What can hang from each mark:
solep: fito vomaz
bese: kesef zezo
vonob: zezo
zozaf: fito
simo: fito
fito: simo solep vomaz vonob
fovu: simo zozaf
kesef: zezo

Each row was made from one small tree. The marks that hang from a mark follow it in brackets, in alphabetical order. Every link used is in the known rows. Write each row's tree.
Known rows:
simo{fito}: [-0.54  1.53 -0.57 -5.68  1.96 -2.55  4.30 -1.66  4.50 -4.44 -0.14 -6.35
  0.28 -0.32  0.90 -2.19 -1.11  5.45  1.23  0.62 -2.00 -2.70 -1.29]
kesef{zezo}: [ 4.68  4.59  2.58 -4.03  5.65 -0.19  3.64  1.24  4.28 -6.13 -0.85 -6.20
  1.10  0.29 -2.77 -5.09 -1.73  2.25  0.20  1.55 -3.76 -2.42  0.07]
fovu{zozaf}: [ 1.07  2.70 -0.14 -3.07  3.41 -0.73  1.92  3.03  3.85 -3.56 -0.51 -5.37
  1.43  0.49 -0.27 -2.38  0.44  4.12  0.13  2.32  0.77 -3.82 -1.36]
fovu{simo}: [ 0.86  0.97 -0.11 -1.77  2.69 -2.91  4.28 -1.24  2.23 -4.09  0.06 -8.32
  0.97 -1.65 -1.10 -4.12 -0.24  3.39  1.12  1.23 -0.82 -2.51 -1.13]
solep{fito{simo vonob} vomaz}: [ 0.47  5.60  1.15 -1.68 -1.92 -2.45  6.22  3.89  0.71 -3.19  0.51 -4.42
 -1.05  1.51 -0.76  0.17 -3.54 -0.66  1.49 -0.86 -2.31 -3.00 -3.72]
simo{fito{vomaz}}: [-1.31  2.51 -1.25 -5.54  3.94 -3.02  6.06 -2.03  5.23 -5.53 -1.21 -5.09
 -0.25  0.97  0.86 -1.97  0.10  5.44 -0.24  1.63 -3.82 -2.02 -1.56]
zozaf{fito}: [-0.48  1.22  1.39 -6.59  3.98 -1.17  3.15  1.98  3.77 -5.50  0.05 -7.17
  0.94  0.86 -2.74 -3.25 -0.05  3.39  1.85  1.41 -2.46 -2.68 -1.72]
fito{simo solep vonob}: [ 0.97  4.56  0.37 -0.74 -1.67 -6.35  0.99  1.15  3.12 -3.80  1.91 -5.48
  1.73  0.61  1.21 -0.59 -3.93  0.67 -1.12  0.78 -2.18 -3.59 -3.35]
fito{solep vomaz vonob{zezo}}: [ 1.91  5.98  1.14 -6.83  4.63 -4.37  5.06  2.84  5.88 -5.66  0.94 -4.01
  1.91  1.11 -0.84 -1.78 -4.44  2.38 -4.81  4.32 -6.41  0.33 -4.01]
simo{fito{solep vomaz vonob{zezo}}}: [-0.39  4.77 -0.51 -7.49  2.87 -5.23  6.58  0.29  6.38 -5.29  2.02 -3.86
  1.38  0.16  1.11 -2.37 -3.39  3.64 -2.66  3.10 -5.26 -0.28 -2.94]
solep{fito vomaz}: [-0.16  3.54  0.39 -4.75  3.47 -0.32  6.55  2.91  3.15 -3.71 -1.39 -5.87
 -1.36  3.14 -1.89 -1.20 -1.30  1.92  0.95 -0.54 -4.03 -2.28 -3.03]
simo{fito{vonob}}: [-0.19  2.28  0.56 -6.97 -0.95 -2.93  5.34 -0.02  3.35 -4.64  1.09 -5.54
  1.51 -1.56  1.17  0.23 -3.99  3.64  0.53  1.13 -1.77 -1.66 -1.85]
fovu{simo{fito{solep vomaz}} zozaf}: [-4.10  1.96 -5.08  0.24  3.32 -5.88  6.04 -2.22  5.45 -3.50  2.00 -5.44
  1.36 -0.09  2.67 -5.56  4.50  3.36  1.03  1.44  0.93 -4.13 -0.07]
fito{simo solep vomaz vonob}: [-0.09  5.62 -0.41 -0.54  0.50 -7.02  2.86  0.56  3.98 -5.13  0.72 -4.07
  0.97  2.23  1.33 -0.33 -2.87  0.59 -2.66  1.84 -4.32 -2.81 -3.80]
solep{vomaz}: [ 1.86  3.42  0.03 -4.81  4.36 -0.55  4.06  2.71  4.28 -4.96 -3.10 -5.25
 -0.24  2.00 -2.02 -2.47 -0.27  3.02  0.23  1.36 -3.45 -2.84 -2.33]
solep{fito{simo} vomaz}: [ 0.11  4.87 -0.02 -0.39  1.11 -2.00  5.19  2.20  1.87 -2.95 -0.66 -5.37
 -2.39  2.66 -1.33 -2.46 -0.81  1.10  2.06 -1.38 -2.63 -3.86 -3.07]
bese{kesef}: [ 4.06  3.47  1.77 -4.32  6.15 -1.14  5.06  0.42  5.17 -3.83  0.40 -5.65
  2.76  0.01 -1.38 -3.18 -1.17  1.00 -0.02 -0.10 -4.41 -1.69 -0.59]
zozaf{fito{simo vomaz vonob{zezo}}}: [ 1.06  5.77  2.57 -4.59  1.74 -3.50  4.79  4.06  2.50 -5.94  1.78 -3.87
  0.58 -0.81 -2.75 -4.19 -2.49  1.53  0.09  3.77 -3.04 -1.52 -3.03]
fovu{simo{fito{vonob}} zozaf}: [-1.64  1.53 -1.98 -1.80 -1.60 -3.76  6.36  0.38  1.90 -2.90  3.15 -5.70
  2.49 -3.61  1.98 -3.28  0.42  2.45  2.51  1.44  3.76 -3.47  0.02]
bese{kesef zezo}: [ 6.35  5.64  2.33 -3.76  8.06 -1.56  6.73  1.41  5.56 -3.24  1.43 -5.30
  4.79  0.07 -3.17 -6.23 -1.17 -2.19 -0.89 -0.08 -4.85 -2.02  1.40]
fito{simo}: [ 1.86  3.65  0.81 -0.13  0.92 -3.37  0.89  0.23  2.28 -3.81 -0.56 -6.31
 -0.18 -0.12 -0.50 -2.98 -1.24  3.59  0.74  0.70 -1.12 -4.18 -2.18]

Which tree is each row?
[-1.49  4.45  0.02 -1.57  0.74 -3.04  3.62  4.68  2.26 -4.90  1.38 -3.18
  1.38  0.67 -0.52 -2.36  0.87  0.74  1.38  2.67  1.09 -4.13 -1.91] | fovu{zozaf{fito{simo vomaz vonob}}}
[ 0.37  4.12  1.37 -5.99  0.41 -0.78  7.72  4.37  2.10 -3.89 -0.28 -4.92
 -0.18  2.25 -1.52  1.25 -4.16  0.09  0.30 -0.03 -3.95 -1.26 -3.62] | solep{fito{vonob} vomaz}
[ 0.57  5.11 -0.54 -7.50  1.89 -3.94  5.97  2.44  5.97 -4.53  1.81 -3.90
  1.16 -0.17  0.36 -3.28 -3.17  2.57 -0.65  1.97 -3.99 -1.22 -2.62] | simo{fito{solep{vomaz} vonob{zezo}}}
[-3.22  1.98 -5.20  0.12  2.32 -4.67  5.37 -0.33  4.97 -2.73  1.71 -5.49
  1.22 -0.21  2.03 -6.45  4.70  2.40  2.85  0.31  1.98 -5.12  0.10] | fovu{simo{fito{solep{vomaz}}} zozaf}
[ 1.54  6.77  2.64 -2.91  0.44 -3.33  6.96  2.85  1.51 -3.82  2.20 -4.33
 -0.88  0.05 -1.31 -1.37 -5.28  1.58 -1.69  1.93 -3.95 -0.43 -4.19] | solep{fito{simo vomaz vonob{zezo}}}
[-1.30  4.58 -0.33 -2.63  0.03 -5.12  2.89  3.86  3.67 -4.94  1.41 -4.51
  1.02  2.10 -1.07 -2.85 -0.49 -1.18  2.12  0.40 -2.66 -4.27 -2.81] | zozaf{fito{simo solep{vomaz} vonob}}
[-1.02  4.51  0.28 -0.29  2.16 -3.41  5.35 -0.16  2.16 -3.74 -0.16 -5.52
 -2.07  2.61 -0.52 -1.32 -1.54  2.51 -0.07 -0.18 -3.66 -2.83 -3.41] | solep{fito{simo vomaz}}
[ 2.40  7.18  2.34 -3.06 -0.54 -1.86  6.57  5.41  1.12 -3.02  1.41 -3.99
 -1.12  0.11 -2.12 -2.40 -4.73  0.09  0.46  0.71 -2.96 -1.65 -3.87] | solep{fito{simo vonob{zezo}} vomaz}
[-1.11  3.24 -0.18 -6.85  1.02 -3.45  7.08 -0.51  4.14 -5.84 -0.07 -4.21
  1.02 -0.04  1.34  0.49 -2.82  3.61 -0.87  2.06 -3.66 -1.03 -2.21] | simo{fito{vomaz vonob}}
[ 1.36  5.49  1.12 -1.29 -0.33 -4.49  4.00  1.41  1.89 -5.38 -0.51 -3.88
  0.52  0.33  0.22  0.09 -3.34  1.37 -1.62  2.29 -2.86 -2.44 -3.41] | fito{simo vomaz vonob}
[-2.43  0.71 -3.01 -1.89  1.86 -5.97  4.99 -4.11  4.48 -3.60  2.09 -7.99
  1.11 -1.18  1.52 -5.15  1.14  3.77  1.72 -0.18 -1.09 -3.23 -0.58] | fovu{simo{fito{solep}}}
[ 1.97  4.96  3.37 -4.79 -0.13 -2.86  3.04  4.54  1.70 -4.71  2.93 -5.33
  1.31 -2.29 -2.94 -4.52 -3.46  1.56  1.47  2.76 -1.36 -2.10 -2.60] | zozaf{fito{simo vonob{zezo}}}
[ 0.99  5.75 -0.59 -0.69 -0.86 -5.59  2.26  2.85  3.58 -4.07  0.27 -3.87
  0.80  1.87  0.60 -1.39 -2.33 -0.66 -0.34  0.51 -2.88 -4.04 -3.60] | fito{simo solep{vomaz} vonob}
[-1.97  0.82 -2.93 -0.62  1.12 -3.23  5.29 -1.14  2.99 -2.71  2.12 -6.49
  1.41 -2.79  1.62 -5.52  2.98  4.14  3.02  1.03  3.64 -4.33  0.50] | fovu{simo{fito} zozaf}
[-1.06  2.98 -0.27 -0.44  1.64 -2.33  1.16  3.66  2.64 -3.70  1.30 -5.21
  1.02  0.21 -1.06 -4.80  2.56  2.40  3.12  1.40  2.36 -5.55 -0.93] | fovu{zozaf{fito{simo}}}
[-2.74  2.65 -2.69 -4.76  4.58 -5.24  4.99 -2.91  7.23 -5.27 -0.10 -5.20
  0.18  2.64  1.88 -2.28  0.42  4.61 -1.22  1.09 -5.00 -2.41 -1.86] | simo{fito{solep vomaz}}
[-2.45  3.40 -1.53 -6.14  1.72 -5.71  6.12 -1.32  6.01 -5.46  1.00 -4.40
  1.35  1.56  2.50  0.20 -2.31  2.85 -1.84  1.66 -4.77 -1.38 -2.76] | simo{fito{solep vomaz vonob}}
[-2.01  0.57 -1.32 -1.36  2.84 -2.24  4.08  2.26  2.24 -3.77  2.10 -7.07
  2.00 -1.52 -1.46 -6.34  3.85  2.16  3.73  1.64  3.10 -4.29  0.17] | fovu{simo zozaf{fito}}
[ 2.17  7.50  0.78 -1.95  1.98 -6.38  3.29  2.35  4.40 -4.80  1.83 -3.50
  0.85  0.57 -0.15 -3.21 -3.96  1.40 -3.54  3.58 -4.73 -1.47 -4.09] | fito{simo solep vomaz vonob{zezo}}
[-1.46  3.52 -1.73 -6.24  0.34 -4.51  5.64  0.85  5.54 -4.58  0.72 -4.38
  1.26  1.28  1.66 -0.76 -1.97  1.69  0.26  0.38 -3.59 -2.58 -2.46] | simo{fito{solep{vomaz} vonob}}
[ 4.59  6.19  3.40 -2.99 -0.94 -3.12  2.50  3.64  1.38 -3.91  1.91 -4.64
  1.06 -2.85 -1.50 -3.03 -5.65  2.51 -1.04  3.14 -1.46 -1.65 -3.12] | fito{simo vonob{zezo}}
[-3.22  0.76 -2.55 -0.65  3.45 -4.17  3.22  1.49  4.14 -3.43  2.97 -7.29
  2.46 -0.10 -0.45 -6.65  4.33  1.59  2.92  1.19  2.01 -4.79 -0.30] | fovu{simo zozaf{fito{solep}}}
[ 0.54  5.12 -1.85  0.80  2.40 -5.06  1.06  1.08  4.76 -3.93 -0.89 -5.00
 -0.51  3.11  0.03 -4.06  0.73  1.32  0.44 -0.15 -3.04 -5.19 -2.72] | fito{simo solep{vomaz}}
[-0.53  5.18  1.38 -1.67 -0.77 -3.85  6.43  1.40  1.03 -3.89  1.03 -4.67
 -0.74  1.49  0.13  1.15 -4.30  0.66 -0.74  0.40 -3.45 -1.72 -4.00] | solep{fito{simo vomaz vonob}}
[-0.65  3.61  0.78 -1.73 -1.07 -2.72  2.07  5.01  1.67 -3.83  2.50 -4.43
  2.18 -0.72 -0.61 -2.63  0.00  0.81  2.58  1.86  2.56 -4.72 -1.58] | fovu{zozaf{fito{simo vonob}}}
[ 0.01  3.35  2.20 -3.37 -1.47 -3.56  2.65  3.00  1.23 -4.93  1.82 -5.72
  1.41 -0.75 -1.48 -1.90 -2.40  0.81  2.30  1.14 -0.86 -3.38 -2.33] | zozaf{fito{simo vonob}}
[-1.49  2.45 -0.88 -6.24 -0.21 -5.17  4.32 -0.87  5.13 -4.32  2.04 -5.73
  2.06  0.10  2.32 -0.14 -3.41  2.98 -0.44  0.73 -3.05 -2.07 -2.20] | simo{fito{solep vonob}}
[-0.76  2.41  1.07 -5.66  1.04 -1.02  3.43  5.55  2.84 -4.49  1.71 -5.00
  2.75 -0.19 -1.24 -1.70 -0.46  1.56  1.71  2.47  1.33 -3.16 -1.51] | fovu{zozaf{fito{vonob}}}
[-1.92  2.78 -2.84 -4.93  3.41 -4.14  4.59 -0.79  6.76 -4.45 -0.43 -5.28
 -0.06  2.38  1.30 -3.19  0.77  3.52  0.89 -0.11 -3.72 -3.62 -1.68] | simo{fito{solep{vomaz}}}
[-3.27  1.09 -4.30  0.01  1.75 -5.33  4.36 -1.78  4.77 -2.47  2.99 -6.70
  1.72 -1.22  2.49 -5.81  3.42  3.46  2.21  0.62  2.68 -4.70  0.25] | fovu{simo{fito{solep}} zozaf}
[ 1.02  2.52  0.44 -4.70 -0.15 -3.79  7.26 -0.63  2.21 -3.86  3.19 -6.53
  1.83 -4.99 -0.27 -4.61 -2.85  3.58  1.16  2.20 -0.26 -0.72 -1.07] | fovu{simo{fito{vonob{zezo}}}}
